What can hang from each mark
rukupa: gevu lobol nesos pizu satu sudam zodep
gumor: begol rukupa
buna: begol rukupa
litap: rukupa
begol: gevu litap lobol nesos pizu satu sudam
lobol: begol
gevu: begol rukupa
sudam: rukupa
vorakeg: buna satu
nesos: begol rukupa

(in the rows, 128 means zero)
Known rows, with every way that one mark hangs from another
vorakeg{buna{rukupa} satu}: [135 125 119 148 107 138 118 159 146  93 139 124 131 120 142 130 129 126
 132 101 158 121 116 105 124 120 159 111 113 130 121  94  96 110  79 174
 133 136 155]
vorakeg{buna{begol rukupa{gevu lobol}} satu}: [147 113 146 163 138 128 153 140 100  61 126 116 121 121 139  79 114 115
 131 108 156 101  49 107 146 119 134  67 120 151  77 137  87  83  92 122
 132 169 136]
buna{begol{gevu nesos} rukupa{satu}}: [119  98 149 155 118  90 121 116 104  93 152 114 177 115  93 103  83  74
 109  68 128  73  73 122 176 134 119 133  70 180 152 107 132 146 125 177
  81 155 123]
begol{gevu{rukupa{satu zodep}} litap nesos}: [107  29 143  96  92 117  62 102 115 141 147 112 175 143  76 130  89 100
 127 131 136 112  65 141 171 113 142 140  54 145 203  80  96 175 125 143
  72 162 126]
nesos{begol{gevu litap lobol}}: [113  51 144 121 133 100 107 102  81 136 145 110 184 169  76 106 138 129
  97 111 101 116  95 143 152 187 127 115 153 112 130 118 113 134 140  53
  74 183 152]
lobol{begol{satu sudam}}: [117  93 127 153 157  76 124 102 158  75 141  99 103 158  96 109 118  88
  85 134 147  82 165 116 131 177 119 169 125  84 155 164 134 155 135 119
 103 159 119]
buna{begol{gevu{rukupa} litap lobol nesos}}: [ 79  54 152 154 106  89  83  95 113 146 129 121 217 128  59 130  73 114
 124  95  98  96 100 143 208 143 144  99  81 140 159  99 109 171 120 103
  35 210 132]
begol{gevu lobol pizu}: [101  89 155 136 158 104  97  98  88 116 164 115 178 176  96  96 133 120
 108 106 103 112 105 140 147 156 134 130 153 101 125 118 110 130 142  67
  78 154 164]
begol{gevu{rukupa} lobol pizu}: [ 86  82 140 161 127 122  72  92 120 121 173 107 169 149  95 122 112 133
 136 106 103  98 133 137 139 145 158 146 134  88 133  90 107 146 120 101
  46 161 171]
nesos{begol rukupa}: [122 114 117 132 114 155 118 123 116 142 140 112  94 125 132 153 115 129
 127 122 122  90 136  99 120 164 140 160 135  95 122 110 119 138 107  91
  83 130 111]
gumor{begol{lobol pizu} rukupa{nesos}}: [ 54 143 170 128 114 123  74  54  83 120 129 153 116 180 164 128 122 128
 139  80  59 129 103 106 122 113 179  81 144 107 104 146  91 131 132  66
 100 209 119]
rukupa{lobol}: [115 120 145 132 145 121 144 109 112 133 111 138 118 153 135 101 135 133
 130 142 113 134 113 114 134 127 114 113 137 138 114 150 117 113 128  83
 138 137 120]
sudam{rukupa{gevu pizu satu zodep}}: [125  73 140  98 133 140 126  93  84  86 178 113 113  96 125  90 122  99
 147 135 135 108  12 159 115 105 150 150 105 176 106 101 120  94 139 132
 156 124 177]
buna{begol{gevu}}: [153  98 131 146 140 117 138 128 118  99 147 110 144 129  98 105 101 122
 107 112 130 101  94 130 129 146 112 131 126 119 117 133 131 143 131 131
 101 166 121]
rukupa{gevu nesos pizu satu zodep}: [120  95 170  83 124 138 158  78  39  74 126 104 111 133 132  82 135  84
 148 157 133 110  10 165 142  99 129 138 122 162  81 139  87 100 155  74
 162 116 149]
litap{rukupa{nesos satu sudam}}: [ 90 138 148 140 128 106 158 126 112 119 113  97 111 173 169 111 115 105
 123 142 103  88 113  90 132 132  95 154 135 105 137 150 144 134 127  98
 108 100 129]
buna{begol rukupa}: [146 125 140 158 113 129 115 139 131  92 123 134 138  93 115 129  88 107
 128  94 147 102 101 121 141 139 140 123 115 160 110 107 130 148 111 160
  84 153 120]
begol{litap nesos sudam}: [ 94  81 157 122 111  55 128 111 117 118 100 117 163 132  95 126 114  87
 103 126 112 116 154 142 196 132 122 114  95 120 162 126 118 160 139 109
 110 157 123]
buna{rukupa{nesos{begol} satu zodep}}: [149 101 177  97 107 147  84  97  85  94 120 124 117 139 119 108 119  77
 130 124 143 115  55 123 140 120 133 149 116 153  98  99  92 147 117 117
  82 131 121]
rukupa{pizu satu}: [ 86 123 128 114 119 109 167 109  85 112 155 112 133 130 135 121 126 108
 138 114 118  77  76 139 109 158 144 172 116 160 131 122 151  98 126 113
 163 106 163]
begol{satu}: [132 109 128 133 123 116 115 116 135 113 142 107 137 149 103 113 130 120
 117 124 156 108 129 124 138 155 137 140 112 111 146 149 118 120 136 125
 117 148 115]
litap{rukupa{lobol nesos satu sudam zodep}}: [106 104 191 105 158 125 145 102  89 117  92 118  85 209 173  74 104  89
 123 187 113 122  54  80 137 110  76 146 147 110 125 162 113 149 130  39
 109 101 106]
rukupa{nesos pizu zodep}: [117 103 183  85 111 150 127  80  69  97  97 130 112 123 127 119 124 100
 148 163 126 131  63 150 150  99 145 144 136 130  73 127  78 134 140  68
 141 126 137]
vorakeg{buna}: [129 131 120 115 133 149 111 154 130 118 129 137 124 115 127 127 105 167
 119 130 128 133 142 106 124 123 153 104 131  90 129 144 130 101 129 106
 149 129 152]
gumor{begol{satu}}: [134 134 120 140 105 135 102 108 110 108 149 123 106 160 135 112 113 127
 116 105 137 109 118 118 115 145 156 122 116 110 140 167 128 117 133 135
 138 163  84]
gevu{begol{litap lobol satu sudam{rukupa}}}: [101  53 137 154 121  70  73 120 132  96 160 107 183 174  76  68 117 116
  99 128 104  96 127 146 186 191 152 117 107 110 165 136 128 135 141  90
  60 230 118]
lobol{begol{gevu{rukupa{zodep}} nesos sudam}}: [100  53 157 140 139 111  68  84 152  89 142 112 100 123  91 130  75  70
 105 153 128 108 154 120 166  97 117 173 102  76 163 108 101 220 123 148
  57 153 125]
begol{nesos}: [ 94 133 156 120 119 110 109 105 113 144 111 138 151 118 121 136 117 101
 128 114 115 123 136 128 184 105 126 114  96 139 142 131 120 135 134 128
 121 128 118]
buna{rukupa{pizu satu zodep}}: [120  92 154  97 111 142 121 112  86  82 153 125 121 115 131 118 103  78
 141 124 156 104  35 135 117 132 156 179 115 181 125  84 117 136 120 136
 132 104 157]
begol{gevu{rukupa} litap lobol nesos pizu}: [ 51  48 163 142  94  84  38  74  95 149 143 118 224 145  62 143 106 118
 130  91  88  89 122 148 212 143 171 107  89 111 168  84  89 152 132  80
  27 194 161]
lobol{begol}: [111 122 123 135 146 122 101 116 136 126 129 145 111 129 121 145 123 120
 114 127 119 105 128 117 124 144 131 133 129 130 140 138 133 139 126 121
 112 140 128]
nesos{begol{lobol sudam} rukupa{satu}}: [ 97  99 121 139 165  93 170 114 111 122 165  91 107 184 131  99 108  84
 102 119 103  89 131 107 113 194 106 190 147 104 142 107 146 155 101  64
  80 123 135]
litap{rukupa{nesos pizu satu}}: [ 62 127 138 126  89 119 170  92  83 120 111 101 135 149 151 136 113 110
 171 118 104  79  82 112 129 149 146 175 129 134 109 136 125 112 120 104
 138 114 160]
nesos{begol}: [127 124 142 117 122 131 109 112 106 130 134 122 120 124 124 133 128 120
 123 117 122 103 130 120 126 155 131 141 140 105 109 129 135 126 122 107
 104 131 129]
sudam{rukupa{pizu}}: [ 97 108 131 141 107 126 121  96 123 116 151 131 132  75 125 137 128 131
 151 110 104 100 109 140 122 124 170 148 116 149  96 101 132  96 123 141
 145 144 179]

Rows
[126 100 143 111 141 141  98 132 137 113 162 110  87 142 149 112  93  97
 116 168 143 102  92 115 103 109 114 175 108 113 169  99 148 165 112 128
  89  92 127] : gevu{rukupa{satu sudam zodep}}
[ 78  69 163 152 140  71 131  58 110  79 176  86 136 127  92  86 125  84
 113 103 107  71 139 138 141 193 155 185 142  89  89 124 137 114 125  80
  96 168 183] : nesos{begol{lobol satu sudam{rukupa{pizu}}}}
[ 64 139 142 143  71 147  46 120 117 142 135 133 146 108 132 147  86 121
 157 129 100  79 154 121 201 116 161 125  76 115 160 127 129 149 120 149
  61 157  89] : gevu{begol{nesos} rukupa}
[119  87 135 169 174  87 152 104 138  85 156 106 130 118 116  66 137 106
 118 126 103 146 134 152 147 111 110 110 145 128  92 120 126 122 139 122
 115 159 175] : begol{lobol sudam{rukupa{gevu}}}
[113 116 166 131 121  89 101  99 112 119 122 117 167 129  87 116  87  84
 112  97 146  76 108 125 198 147 133 121  72 130 148 157 126 138 133 121
  87 168  86] : buna{begol{nesos satu}}
[116 111 161 155 125 118 120  78 131 130  95 147 126 124 125  96 152 143
 146 135  79 142 111 120 156  85 130  87 112 155  75 136  85  91 127  97
 128 177 134] : sudam{rukupa{lobol nesos}}
[133  87 156  93 125 150  22 117  68  86 197 124 135 140 122  72 111 103
 135 134 122  79  19 148 148 126 160 121  96 142 136 112 124 104 144 115
  78 162 122] : sudam{rukupa{gevu{begol{pizu}} satu zodep}}
[ 71  92 152 139 142 101 130  61  94  97 132 125 108 152 108 113 131 110
 118 133 122  59  92 112 139 184 149 157 130 128 121 183 113  97 140  49
 137 159 138] : rukupa{lobol{begol{satu}} pizu}
[ 59  94 174 156 160  88  76  85 111  99 133 111 101 198 137 116 103 100
  95 138 119  31 124  60 147 200 126 162 153  50 158 186 136 135 135  29
  52 141 121] : litap{rukupa{lobol{begol{pizu satu}} sudam}}
[106 122 138 154 141 131 155 141 109  97 132  87  93 133 170 111 112 117
 122 151 130  99 124  98 138 128  96 132 164  78 123 158 145 131 147 108
 107  97 138] : litap{rukupa{gevu sudam}}
[135  96 179 116 167 124 126 125 100  86 137 130  87 165 156  68 112  77
  94 163 141 118  49  99 127 115  90 142 130 159 140 122 125 143 130  85
 110  98 122] : buna{rukupa{lobol satu sudam zodep}}
[ 86 126 125 127 111 155 102 125 107  94 163 114  98 130 161 111 126 142
 141 131 110 102  99 116 134 128 149  97 132 111 139 168 120 116 153 127
 108 191 102] : gumor{rukupa{gevu{begol}}}
[ 98 119 143 134 134 125  85 123  97 118 155 118 165 193 111  76 119 119
 113 132 123  97 108 130 176 185 140 124 130 112 153 170 129 124 143  71
  77 177  92] : gevu{begol{lobol satu}}
[116 131 152 112 116 112 128  92  85 124 123 112 129 153 125 111 144 106
 128 115 104  89  97 126 131 146 122 141 118 134 104 135 123 106 123  96
 114 135 127] : rukupa{nesos{begol} satu}
[ 74 115 130 118 148 105 154  94 137 136 148 132 101 172 160 107 132 129
 133 114 101 118  79  86  88 135 125 127 115 156 163 149 130 111 120 110
 145 163 129] : gumor{rukupa{lobol satu}}
[112 137 135 151 154 101 151 108 104 100 140 131 101 175 153  85 104 104
 104 116  91 147 146 127 115 132 118 121 161 106 116 147 147 156 124  99
 134 146 116] : gumor{begol{lobol sudam}}
[127  23 145 140 116  46 101 104 112  60 162  63 176 180  49  92 130 104
  77 115 145  67 135 148 155 199 143 153 116  56 163 132 101 141 157  86
  73 198 141] : begol{gevu litap pizu satu sudam}
[ 68 116 112 135 136 112 105 105 125 157 143 138 116 144 125 159  99  91
 112 106 103  67 110  94 156 146 132 153  72 159 193 120 128 145 112 114
  94 129 106] : lobol{begol{nesos{rukupa{satu}}}}
[122 111 167 172 154 122 158 120  94  63 129 110  88 121 157  71 141 109
 104 147 123 105 103 113 157 108  94  95 152 140  91 155 113 102 156  86
 121 122 136] : buna{rukupa{gevu lobol sudam}}
[ 74 119 183 136 153  91 216  72  28  66 122  93  90 152 164  50 160  96
 117 162  83  64  50 138 153 118  93 122 141 151  70 187 116  56 168  15
 175 112 158] : rukupa{gevu lobol nesos pizu satu sudam}
[ 68 108 141 152 100 137 141  80 110 120 126 123 109 105 138 136 114 139
 172 138 104  90 119 119 126 132 162 156 127 128 100 124 115 109 110  92
 129 134 159] : gevu{rukupa{lobol pizu}}
[139  52 165 103 130 121  67  92 103  76 160  77  85 172  95 114  92  69
  96 144 168  64 124 107 134 190 148 208 134  24 135 112  95 178 119  49
  36 144 100] : nesos{begol{pizu satu sudam} rukupa{zodep}}
[106  36 139 141 139  53  85 101 116  73 151 103 150 161  65 125 124 104
  74 120 109  65 134 140 140 189 137 146 132  74 158 123 116 162 147  82
  68 193 155] : lobol{begol{gevu litap pizu sudam}}
[125  81 122 163 166  84 142 113 148  73 152 102 100 148 102 106 122 101
  81 138 116  99 161 123 118 152  97 163 148  83 138 142 132 168 139 129
 107 155 144] : lobol{begol{gevu sudam}}
[135  67 158 163 121  67 149 125 121  70  95 122 144 129  95  94  91  97
 104 119 126 101 101 122 161 165 118 109 122 150 115 123 117 157 118  96
  85 192 118] : buna{begol{litap sudam} rukupa{lobol}}
[ 59 125 137 133 127 106 177 125  91 107 152  91 104 148 176 126  99  98
 130 130 112  51  94  94 107 172 121 197 145 109 145 139 179 123 124  98
 132  73 166] : litap{rukupa{pizu satu sudam}}
[ 50 135 164 136  66 135   5 106  93 132 146 134 164 115 122 152  85 112
 158 111  93  48 147 123 209 132 186 129  75  93 158 115 123 143 121 120
  33 162 100] : gevu{begol{nesos pizu} rukupa}
[ 63 115 161 154  86 134 145  58  95 114  92 121 112 112 137 130 126 136
 180 148  87  95 118 127 150 108 160 137 122 129  66 135  83 102 116  69
 128 153 153] : gevu{rukupa{lobol nesos pizu}}
[ 74 119 176 135 154 104 179  95  72  96 125 118  89 137 161  94 132 111
 110 159  93  80 104 115 135 141 109 143 158 117  95 163 140  98 146  30
 156 104 151] : rukupa{lobol pizu sudam}
